Each row was made from one walk, in order. Every step used is in the known rows, and no mark comes twice. Write each row's walk.
In the rows, 128 means zero.
Known rows
Q > W > S > M > F > A: [130 155 143 115  82  89 104 131 170 120 103 104 123 146  84  83 116 119
 169 133 169 128 135 160 132 173  98 143 125 121 104]
F > A > Q > Z > S > M: [127 148  85 142 148 140 110 124 173 141 119 162 121 100 139 118 123 111
 111  94 141 131 103 161 124 134 111 140 155 107 131]
A > F: [ 77 113 103 138  71 139 173 119  82 125 112 149 145 187 146 108 111 154
 150 177 122 134 173 128 105 136  93 157 143 119 145]
F > A > Q > G: [108 152  89 120 132 126 161 109 178 125 141 172 133 144 156 118  91 110
  79  88 147 128  90 201 111 112  81 162 138  92 162]
W > Q > Z > S > M > F: [132  96 145 205 161 119 122 124 165 127 107 145 135  72 131 131  92  98
 133 162 142 168 148 112 158 145 164 126  74 117  83]
G > Q > Z > S: [ 75 130 155 128 189 152 144 148 138 163 139 137 105  97 134 112  95  93
 135 129 142 133 148  97 126 151 139 194  95 143 105]
Q > A: [ 69 142 139 172  92 131 161 107 151 212 150 149 152 124 164 123 100 138
  63 135  73 128  98 132 133 122  99 180 138  82  93]
C > Y: [ 70 126 155 119  98 139 137  92 166 155 187 109 134  98 116  83 109 144
 144 133 149 122 135 137 179 163  83 155  99 137 133]
Y > C > Q > A > F: [ 83 181 104  94 169  98 200 136  95 150 128 111 129 142 162 127 109 113
 164 118 109  94 116  90  82 133 116 157 157  88  61]
G > Q > Z: [ 69 134 162 129 170 168 141 139 133 146 149 161 113  93 146 112  79  89
 150 139 159 139 131 106 120 151 125 208 100 130 101]
W > S > Z: [113  76 148 118 138 111 198 125 160 106  98 101 157 115 113  75 123 127
 179 181 125 135 146 126 118 188 132 182 123 117 112]
M > F: [ 77 110 133 152  93 163 105  93 120 117 133 153 116 117 146 140  94 126
 180 183 169 151 132 121  98 148 134 129 105 124 146]
Q > A > F > M: [ 69 135 108 178  51 144 168 103 110 196 112 150 157 169 152 132 116 163
  78 108  70 131 101 133 120  87  78 172 167  69  98]
S > M > F > A > Q: [ 96 103 105 153 118 177  71 104 163 124  82 167 112  79 135 132 117 100
 168 114 178 145 112 155  97 126 126 118 152  84 139]
M > F > A > Q > Z: [109 145  96 151 112 168  88  92 133 105 130 176 108 120 154 152  84 113
 174 146 182 154 115 149  96 126 133 117 124 123 163]
S > Z > Q: [ 67  62 157 154 109 144 172  99 158 171 174 167 150  83 156  84 127 129
 176 178 101 155 100 111 102 144 149 175 107  94 100]
S > Z > Q > A > F: [ 62  81 139 168  88 143 193  95 141 197 163 171 159 113 164  94 118 137
 153 167  77 157 107 118 101 107 148 173 124  82 100]
M > F > A > Q > C > Y: [ 99 122  95 131 113 176 111  78 152 118 126 156 108 133 150 154  93 115
 163 132 182 133 116 164 108 110 119 107 123 123 166]
G > Q: [ 58 114 168 110 168 172 166 135 153 151 146 142 113 128 160 129  68  91
 146 134 137 127 123 139 106 149  90 206 115 119 119]
G > Q > W: [ 70 153 183  97 144 147 137 142 154 163 155 128 101 145 131 107  55  87
 149 125 146 122 132 166 118 154  72 202  99 125  99]
M > F > A: [102 107 108 150  96 153 119  85 142 110 149 166 113 126 155 147  91 135
 172 151 179 139 103 131 104 135 125 116 135 127 163]
Q > Z > S > M > F > A: [113 120 107 179 133 122  82 126 134 156 119 151 115  55 105  90 153 126
 128 129 161 144 144  72 145 154 185 127 116 133 103]
F > A: [114 107 108 137 114 121 167 105 174 135 175 162 135 127 155 111 116 146
 119 121 142 116  78 138 134 151  90 154 166 117 132]
S > Z: [ 81  58 153 147 121 158 152 100 148 153 153 144 140  74 127  66  99 129
 160 174 123 141 127 141 117 160 127 175 114  96 100]
S > W > Q > C > Y: [139  84 170 116  99 121 178 132 201  90 114 147 153 118 148 110 101 109
 101 146 132 119 125 137 172 163  75 172 128 111 141]
M > F > A > Q > W > S: [121 153 106 126 105 145 102 101 151  95 114 142 108 156 139 151  80 113
 183 142 179 146 121 175  94 134 113 116 123 125 167]
A > Q > Z > S > M: [ 95 172 111 144 157 162  72 140 137 149  77 144 120  77 123 114 120  86
 116 135 123 151 154 159 111 148 130 153 107 108 108]
G > Q > C > Y: [ 53  86 159  96 174 183 186 115 163 172 142 126 110 125 147 118  98  90
 126 118 151 100 132 131 130 126 100 195 102 125 100]
F > A > Q: [113 145  97 123 135 149 142 113 178 130 141 163 130 138 166 133  95 119
 117 110 132 123  88 188 111 137  74 151 158 106 146]
W > S > M > F > A > Q: [120 112 114 120 137 128 135 128 170  86  46 119 137 119 121 124 132 102
 183 138 162 139 135 143  99 161 129 145 148 110 142]
Y > C: [ 88 144 115 102 147 118 153 131 139 129 157 130 137 130 143 107 102 116
 185 152 122 109 118  82 116 174 120 152 124 110  82]

Which walk is each row?
[ 70 152 138 106 162  86 207 124 105 132 125 126 124  98 150  98 134 107
  80 103 171 114 107 141  80 127 105 200 123  87  93]	C > Q > G
[107  97 137 123 135 106 162 138 170 106  62 106 153 108 112  91 150 114
 162 150 140 130 139 114 119 187 124 171 145 108 112]	W > S > M
[136 155 109 108 128 125 141 119 185 124 130 136 128 151 132 104  88 113
 140 109 138 123 102 210 118 145  73 153 147 108 134]	F > A > Q > W > S > Z
[ 71  70 127 122 113 153 172  87 155 173 142 124 137 111 127  90 157 131
  96 142 144  93 131 111 157 138 110 157 103 122  82]	Q > C > Y
[130 104 151 126 123  72 178 154 188 121 106 112 134 129 122 108 116 119
  61 121  97 128 156 136 158 162 111 159 109 121 161]	Z > S > W > Q > G
[140 107 170 122  90  93 185 141 193  70 116 165 159 126 148 102  78 102
  78 135 134 143 122 157 154 155  77 192 117  94 170]	S > W > Q > G
[ 89 135 163 116 174 146 142 159 147 144 131 142 105  97 134 110  92  90
 130 123 142 131 147 101 131 159 127 198 109 143 124]	G > Q > Z > S > W
[ 85 149 158 130  74  83 149 132 170 164 148 145 148 142 140 100 163 120
 170 154 115 147  97 104 113 161 129 170 109 116  88]	Z > Q > W > S > M
[ 88 136 186  86 159 138 164 147 164 143 128 104 109 148 115  93  60  85
 175 134 146 125 143 165 114 163  85 207  99 127 101]	G > Q > W > S > Z
[ 69 145 112 170  67 132 183 109 107 197 123 152 155 174 163 126  95 151
  76 143  70 130 135 135 119  97  96 167 152  85 118]	Q > A > F
[ 99 178 109  93 199  87 164 150 100 133 135 106 116  92 137 105 134 103
 181 126 142  98 122  56 100 171 150 151 129 117  49]	Y > C > Q > Z > S
[ 65  38 145 153 116 152 188  95 156 181 159 170 152  87 157  85 149 125
 155 178 103 140 100 101 100 132 162 175 107  90  78]	S > Z > Q > C
[ 88 146 180  89 153 135 145 154 170 142 111 105 106 144 114 103  73  80
 167 117 153 122 141 160 115 160  83 201 114 124  98]	G > Q > W > S > M
[ 49 142 126 171  61 115 198 110 130 209 165 184 166 166 200 142 144 144
 115 154  58 152  90  92 102  96 132 172 133  92 113]	Z > Q > A > F
[ 94 174 107 146 153 169  56 133 130 139  72 146 112  81 124 127 109  83
 133 139 139 160 160 155 104 141 144 139  97 112 120]	A > Q > Z > S > M > F
[ 84 172 111  78 184  79 199 136 110 117 138 119 125 121 147 102 116  96
 153 106 151  98 109  97  86 144 125 173 124  88  73]	Y > C > Q > G
[128 110 153 141 120  82 169 153 190 148 105 107 135 129 136 125 112 125
  65 126  66 126 146 131 160 164 105 153 128 122 144]	Z > S > W > Q > A
[102 134  99 139 112 169 102  90 145 105 127 164 109 136 159 162  79 114
 171 143 172 147 110 166  89 123 117 115 129 116 172]	M > F > A > Q
[113 111 144 111 107  91 149 158 169 137 112 103 125 123 120 102 142 137
  90 134  89 114 152 111 147 185 104 158 138 139 160]	Z > S > W
[112 142  93 148 122 157  90 101 137 115 120 159 102 121 144 155  92 116
 162 140 170 151 126 146 101 125 142 105 119 130 169]	M > F > A > Q > Z > S
[109 194 129  65 176  71 174 152 117 117 126  82 118 138 127 100 117 101
 202 125 143  90 118 101  95 180 107 160 133 113  50]	Y > C > Q > W > S
[ 95  85 112 159 110 166  82 101 163 128  99 166 116  72 131 120 127 113
 167 119 184 140 108 131 106 133 132 120 158  90 132]	S > M > F > A
[119 168 162 104  81  76 132 140 155 128 126  90 134 163  91  72 112 127
 150 161 140 124 146 153 139 194  82 174 106 135  92]	Q > W > S
[ 98 169 107  97 202  95 148 152 108 136 119 106 114  76 128 101 144  97
 186 113 145 101 122  59  97 166 154 146 141 106  45]	Y > C > Q > Z > S > M
[101 135 124 169 131 108 112 134 121 161 141 137 126  73 111  82 149 136
 109 159 129 141 153  66 152 174 166 155  97 145  88]	Q > Z > S
[110  97 154 174 142  93 203 111 179 114 136 157 159 127 151 116  61  97
  72 144 137 156 124 172 150 122 111 177  66  84 116]	W > Q > G
[103 184 163  84 147  72 172 146 113 127 107  76 115 126 124  97 135 114
 153 130 161 103 122 145  91 179  80 183 139 119  59]	C > Q > W > S
[ 77 100 100 149  45 160 149 109  83 119  97 145 147 177 130 116 138 168
 149 127 119 135 121 125 106 123  69 164 167  97 117]	A > F > M
[112 121  87 123 139 153 159 106 177 141 124 167 130 142 166 134 119 113
  96 108 134 108  87 177 109 123  85 152 156 102 123]	F > A > Q > C
[ 54  83 133 150  97 128 193 106 153 188 161 184 155 128 188 128 188 126
 120 170  99 129  77  66  98 128 152 172 111 107  81]	Z > Q > C
[126 155  87 137 146 135 125 122 164 139 135 160 124 118 148 122 113 119
 108 106 136 129 104 162 125 140 107 143 145 120 135]	F > A > Q > Z > S
